Every row comes from one small tree of marks. The marks that hang from a mark follow it in brackets, in the order of their numbers. Every link used is in the known rows. Which tree was each row made from?
Known rows:
q_965(q_972(q_361(q_806) q_595(q_796))): [-1, 9, -7, 4, -9, 4, 9, -4, 1, 18, 4, -10, -7, 8, -17, -10, 6, 4, -4, -8, -3, -4, -6, -3, 3, -23, -5, 11, -2, 10, 2, -14, -1, -5, -3, -8, -4, 6, -8, 7, -12, -3, 3, 3, -1, -2, -6, -1]
q_796(q_595): [10, -10, 0, 0, 5, 0, 1, 6, -2, -6, -7, -19, 14, -15, 13, -10, 4, 1, 16, 14, 10, 6, 12, 1, -1, 25, 17, -15, -10, -12, 8, 6, -4, 20, 24, -5, 8, -5, -2, 5, 10, 1, 3, 3, 5, 13, -1, 12]
q_806(q_361 q_595(q_972)): [-8, -2, 8, 3, 9, -2, -2, -4, -9, -9, 8, -2, -7, 12, 2, -15, 2, -12, 4, 3, 12, -4, -9, 10, -3, 16, -2, 1, 5, -8, -9, 20, 31, 8, -11, 8, 8, -6, 9, -7, 9, 11, 5, -1, -3, 0, 1, -12]
q_806(q_361 q_595): [-7, -11, 10, 5, 5, 0, 10, 1, -15, -13, 5, -10, 2, 5, 5, -12, 6, -8, 14, 8, 10, 0, -6, 6, -7, 9, 6, 1, 10, -10, 0, 14, 38, 17, -3, 6, 7, -4, 5, -2, 8, 15, 5, -6, -6, 6, -3, -2]
q_361(q_806(q_595(q_972(q_965)))): [5, 8, -4, -3, 12, -3, -5, -2, -3, -12, -3, -7, -7, 10, -4, 3, 0, -4, -9, -4, -5, -17, -9, 1, -1, -6, -5, -6, 5, -2, -6, 5, 2, -7, -8, 1, 10, 5, 6, -2, -11, -6, -3, -8, 0, -6, 8, 1]
q_806(q_595(q_796(q_361) q_972(q_965))): [2, 6, -6, -6, 2, 0, -10, 6, -3, -2, 7, 12, 8, 8, -5, 7, -2, 10, 5, 4, 0, 11, 8, 1, 7, 11, -3, -1, 9, 2, 2, -3, -6, -16, -5, 0, -8, -10, 3, -1, 16, -2, 0, 9, 6, 1, 0, -5]
q_972(q_361(q_806) q_595 q_965): [7, 10, 3, 1, -8, 2, 9, -1, 8, -2, 1, -4, 3, -3, -14, 7, -2, 2, -1, -11, -13, -3, 6, 6, -14, -13, -5, -4, -10, -1, 10, -4, -8, -11, 0, -4, 2, -1, -3, 0, -18, 7, -2, -10, -10, -10, 1, 2]
q_972(q_595 q_965): [3, -2, 0, -3, -9, 1, 14, 6, -5, -9, -1, -4, 11, -13, -3, -3, -1, 4, 1, 0, 0, 4, 5, 2, -3, 11, 8, -10, -11, -3, 4, 3, 0, -12, 11, -8, 1, -4, -3, -10, -1, -6, 1, -17, -5, 0, 4, 4]
q_965(q_972(q_595)): [0, 6, -7, 4, -8, 0, 18, -3, -10, 2, -6, -24, -1, -10, -3, -30, 12, -3, -1, -2, 11, 2, -5, 1, 2, 15, 12, -6, -8, -3, -3, 4, 9, 1, 10, -10, 9, -1, 1, -9, -8, -11, 7, -11, 3, 4, -2, 6]
q_595(q_796(q_361) q_806 q_972(q_965)): [-4, -2, -8, -3, -5, -1, -14, 4, 5, 6, -1, 26, 5, -10, 12, 15, -8, 4, -2, 5, -4, 20, 7, -10, 8, 2, -4, 4, 8, 9, -4, -12, -26, -11, 3, 4, -16, -4, -4, -3, 10, -9, -5, 13, 12, 2, 2, 0]
q_965(q_972(q_361 q_595)): [-1, 16, -2, 7, -9, 2, 14, -7, -3, 7, 1, -15, 3, -11, -12, -21, 2, 2, -4, -8, 5, -1, 1, 10, -4, 10, 5, 2, -9, -5, 4, 0, 5, 2, 3, -6, 4, -2, -3, -8, -4, -8, 10, -1, -2, -1, -2, -3]
q_361(q_806): [4, -10, -2, 4, 3, -2, 8, 13, -4, 2, -16, -23, -1, -4, 13, -3, 16, -12, 2, 15, -1, -6, 1, -5, -6, -9, 7, -12, 4, -4, 6, 1, 6, 15, 16, -6, 13, 8, 6, 8, -16, 9, -3, -9, 6, -2, 3, 12]
q_796(q_361(q_806)): [8, 2, -10, 4, -4, -3, 4, 16, -4, 1, -13, -22, 6, -9, 15, 0, 16, -14, 13, 21, -2, 11, 8, -6, -5, -4, 6, -16, 10, -2, 9, -9, -6, 11, 24, -4, 16, -1, 6, 14, -19, 23, 0, -2, 11, 5, 4, 14]
q_806(q_361 q_595(q_972(q_965))): [-4, 5, 3, -1, 4, -2, -4, -2, -9, -18, 8, 8, -3, 9, -6, -4, -5, -1, -3, -3, 4, -7, -6, 12, -5, 10, -9, 0, 7, -4, -9, 11, 23, -3, -16, 9, 3, -8, 4, -12, 7, 4, 3, -4, -13, 3, 6, -15]
q_972(q_361 q_595(q_796 q_806) q_965): [-5, -3, 7, -1, -6, 3, 5, -8, 15, 6, 11, 27, 8, -9, -5, 16, -20, 14, -1, -15, -10, 7, 5, -6, -4, -7, -1, 15, -5, 3, 5, -5, -13, -14, -9, 0, -22, 5, -13, -7, 11, -10, -2, 2, -1, -6, -6, 0]
q_361(q_806(q_595)): [5, -1, 6, 4, 15, -3, 10, 6, -7, -3, -8, -23, -5, 2, 6, -7, 12, -6, 7, 5, 1, -15, -7, -1, -3, -6, 7, -10, 11, -9, 4, 7, 19, 9, 5, 0, 16, 11, 3, 11, -14, 8, 0, -10, 2, -2, 0, 15]
q_361(q_806(q_595(q_796 q_972(q_965)))): [0, -4, -2, -6, 11, -2, -8, 3, -5, -3, 2, 7, -12, 22, -9, 12, 1, 4, -4, -6, -4, -13, -9, -3, 7, -12, -9, 2, 8, 6, -5, -2, 0, -13, -12, 3, -1, 7, 1, 5, -4, -8, -6, -3, -2, -4, 1, -5]
q_972(q_361(q_806) q_595(q_796)): [1, -5, 3, 5, -5, 3, 6, 1, 9, 15, 2, -1, 0, 9, -9, 2, 1, -2, 7, -5, -5, 1, 1, -3, -2, -18, -4, 6, -5, 5, 9, -2, 1, -7, -3, -4, -4, 7, -6, 11, -7, 10, 0, -2, -5, -6, -9, 3]
q_965(q_972): [2, 0, -9, 4, -2, 1, 14, 3, -15, 2, -12, -29, -2, -16, 2, -20, 13, -2, -4, 10, 8, -6, -2, 3, 2, 11, 13, -9, 4, -4, 3, 1, 9, 16, 11, -11, 10, -1, 4, -5, -3, -11, 7, 0, 7, 4, 5, 1]

Write each row's tree:
[-7, -6, -7, 0, -8, 3, 16, -1, -12, 12, 1, -12, -2, 0, -6, -23, 8, 4, 1, -3, 11, 5, -8, -5, 11, 4, 10, 1, -2, 6, -1, -4, 6, -4, 4, -9, -6, 2, -4, 1, 5, -19, 8, -4, 2, 9, -7, 0] | q_965(q_972(q_595(q_796)))
[-9, -1, 6, 5, 4, -2, -5, -7, 0, -1, -3, 12, -5, 2, 17, -7, -5, -12, -7, 7, 12, 5, -9, -2, 0, 3, 1, 6, 2, 0, -14, 11, 9, 12, -2, 10, 0, -2, 8, -5, 8, 6, 0, 5, 3, 0, 1, -7] | q_595(q_806(q_361) q_972)
[1, -9, 4, 8, 12, 1, 3, 2, 2, 9, 4, -4, -4, 14, -5, 8, 2, -1, 13, -1, -8, -9, 1, 0, -2, -14, -6, 8, 10, -3, 12, -1, 13, 5, -8, 1, 0, 8, -3, 17, 1, 12, -1, 7, -1, -8, -7, 2] | q_972(q_361(q_806(q_595(q_796))))
[-9, 2, 7, -2, -12, -1, 7, -8, 5, -10, 7, 15, 4, -9, 3, -1, -9, 5, 0, -10, -1, 8, -5, -5, -7, 0, 5, 6, 0, 0, -7, 1, 12, -4, -2, 4, -9, -5, -5, -12, -4, 2, 1, -15, -8, 3, -2, 2] | q_972(q_595(q_806(q_361)) q_965)
[2, -5, 0, 2, 1, 1, -10, 3, 10, 15, -6, 3, -9, 18, -1, 11, 1, -7, -11, 4, -4, -6, 3, 0, 2, -19, -11, 7, -3, 6, 4, 0, -9, -1, -3, -2, 1, 7, 4, 10, 0, 9, -5, 12, -1, -11, 1, -9] | q_595(q_796 q_972(q_361(q_806)))
[-16, -15, 12, 4, -8, 3, 5, -4, 4, 6, 8, 22, 1, 8, 11, -6, -4, 1, 10, -6, 7, 13, -11, -12, 2, -1, 6, 16, 3, 4, -6, 2, 13, 3, -5, 5, -18, 3, -7, 4, 9, 2, 2, -3, 1, 5, -12, 1] | q_972(q_595(q_796 q_806(q_361)))
[9, 11, -4, -3, -4, 2, -8, 0, 5, 1, -3, 0, -5, 4, -7, 16, -4, -6, -16, 0, -13, -10, 9, 7, -7, -13, -14, -2, -5, 1, 0, -4, -16, -4, -3, 1, 4, -1, 7, -3, -11, 4, -6, 2, -8, -12, 9, -7] | q_595(q_972(q_361(q_806) q_965))
[9, 3, -2, 0, -5, 0, 6, 6, 5, -1, -4, -8, 4, -8, -7, 19, 1, -2, -4, 3, -15, -10, 9, 6, -15, -18, -8, -7, 1, -1, 12, -10, -6, 1, 3, -7, 4, 2, 1, 3, -14, 11, -5, -3, -4, -6, 6, 1] | q_972(q_361(q_806) q_965)
[-5, -15, -1, 3, 0, -3, -2, 6, 3, 12, -6, 9, 12, -10, 20, 7, 2, 0, 14, 12, 3, 24, 7, -16, 6, 6, 13, 0, 14, 3, 6, -8, -10, 9, 13, -2, -13, -2, -4, 12, 11, 8, -2, 11, 20, 7, -7, 11] | q_595(q_796(q_361) q_806)
[-10, 1, -2, 4, -3, 2, 10, -8, -2, 13, -1, 0, -2, -8, 1, -17, 2, 7, -4, -10, 9, 3, -13, -13, 14, 1, 12, 10, -1, 6, -6, -2, -2, -1, 0, -6, -15, 6, -12, -3, 2, -22, 5, -1, 11, 5, -10, 7] | q_965(q_972(q_595(q_796 q_806)))
[2, -5, 3, -2, 7, -1, 2, 5, 3, -1, 9, 5, -2, 8, -17, 18, -2, 13, 4, -5, -14, -12, 6, 1, -4, -21, -9, 9, 9, 0, 10, -11, 4, -6, -16, 1, -8, 4, -6, 8, 2, 6, -4, -2, -7, -6, 0, -3] | q_972(q_361(q_806(q_595(q_796))) q_965)
[7, 3, -2, -7, 6, -2, -15, -7, 11, -9, -3, 10, 7, -18, 14, 5, -14, 5, -2, -5, 4, 1, 10, -3, 8, 18, 8, -5, -10, -5, -5, 7, -28, 4, 7, 7, -3, -5, -3, -14, 10, -20, -2, 6, 3, 6, 2, 9] | q_796(q_595(q_806 q_972(q_965)))
[-9, 4, 3, -3, -6, -2, -6, -7, 2, -8, 2, 18, -3, -5, 8, 5, -9, -2, -15, 3, 2, 1, -7, 0, -5, 2, -4, 5, 3, 2, -15, 4, -1, 3, -7, 8, -5, -5, 7, -13, 2, -2, -3, -3, -1, -2, 5, -11] | q_595(q_806(q_361) q_972(q_965))
[-1, -7, 5, 0, 19, 0, -6, 1, -3, 8, -2, -2, -13, 25, 3, 1, 8, -4, 1, 2, 4, -11, -10, -3, 11, -12, -4, 3, 7, 3, -3, 7, 10, -3, -8, 3, 5, 11, 5, 13, -2, 1, -4, 2, 5, -4, -5, 1] | q_361(q_806(q_595(q_796 q_972)))
[14, 11, -3, -4, 1, 1, -16, -6, 15, -6, 0, 3, 3, -3, -9, 8, -9, 1, -5, -2, -6, -5, 15, 7, -4, 0, -8, -5, -13, -4, 2, -5, -29, 1, 3, 3, 6, -5, 0, -2, -8, 3, 0, 9, -9, -1, 4, 0] | q_796(q_595(q_972(q_361(q_806) q_965)))
[10, 13, -5, 4, 13, -4, -9, 2, -1, -3, -5, -14, -1, 6, 7, -5, 11, -13, 11, 11, 3, 2, -1, 0, 2, 2, 1, -12, 11, -2, -2, 2, 2, 0, 3, 7, 16, -4, 9, 7, -15, 15, 1, 3, 11, 0, 3, 9] | q_796(q_361(q_806(q_595(q_972))))
[3, 14, -15, 3, -16, -2, 6, 5, -3, 15, -6, -17, -1, 1, -6, -19, 17, -1, 6, 2, 5, 11, -6, -11, 9, -14, 5, -2, 7, 12, -1, -20, -6, -6, 11, -11, -3, -3, 0, 11, -18, 6, 4, 1, 12, 9, -5, 8] | q_965(q_972(q_595(q_796(q_361(q_806)))))
[6, 8, 3, -1, -13, 2, 9, -1, 2, -7, 5, 2, 10, -16, -10, 4, -8, 1, -1, -9, -6, 3, 16, 12, -12, 6, -2, -2, -14, -5, 12, 1, -6, -11, 1, -4, 1, -5, -6, -9, 2, 0, 3, -7, -10, -7, 1, -4] | q_972(q_361 q_595 q_965)
[-2, 2, 2, -6, -3, -3, -16, -9, 9, -14, 5, 19, 4, -9, 6, -1, -15, 7, -2, -1, 4, 7, 2, -2, 1, 15, 2, 2, -8, -1, -13, 4, -15, 11, -2, 11, -4, -11, -1, -14, 8, -4, 0, 6, -3, 10, 4, -2] | q_796(q_595(q_806(q_361) q_972(q_965)))
[5, 4, 1, -5, 12, -1, -1, 1, -9, -16, 1, -1, -2, 1, -1, 4, -3, 2, -5, -2, 0, -10, 0, 9, 0, 15, 1, -8, 0, -6, -2, 12, 6, -8, -7, 1, 8, -3, 3, -11, 6, -14, 1, -5, -1, -1, 5, -3] | q_806(q_595(q_972(q_965)))
[-15, -10, 3, -4, -8, 1, -11, -3, 2, 1, 5, 29, -5, 6, 5, 13, -9, 2, -11, -1, 2, 7, -10, -7, 3, -7, -9, 14, 8, 11, -13, -1, -1, -1, -12, 8, -16, -3, 0, -5, 17, -2, -4, 2, -1, -1, -1, -13] | q_595(q_796 q_806(q_361) q_972(q_965))
[-2, -12, 6, 0, 18, 0, -4, 0, -8, 1, 1, 5, -5, 13, 1, -1, 2, -2, 0, 3, 10, -5, -5, 2, 10, 13, -1, 2, 2, -1, -1, 12, 14, -1, -6, 2, 1, 4, 2, 3, 19, -7, 1, 2, 6, 0, -5, -6] | q_806(q_595(q_796 q_972))
[3, -1, -4, -5, -3, 0, -11, 3, 9, 9, 1, 13, -7, 12, -11, 22, -5, 1, -16, -1, -14, -8, 6, 1, 0, -22, -18, 6, -1, 9, 1, -14, -19, -10, -9, -3, -7, 3, 1, 2, 0, 3, -7, 7, -6, -12, 6, -13] | q_595(q_796 q_972(q_361(q_806) q_965))
[11, 9, -1, -6, 1, 1, -15, -3, 10, -9, 5, 6, 10, -17, -7, 8, -15, 5, -5, -2, -3, 2, 21, 14, -3, 20, -1, -4, -18, -5, 5, 4, -25, 1, 1, 2, 2, -13, 2, -11, 15, -6, 2, 11, -9, 1, 5, -6] | q_796(q_595(q_972(q_361 q_965)))
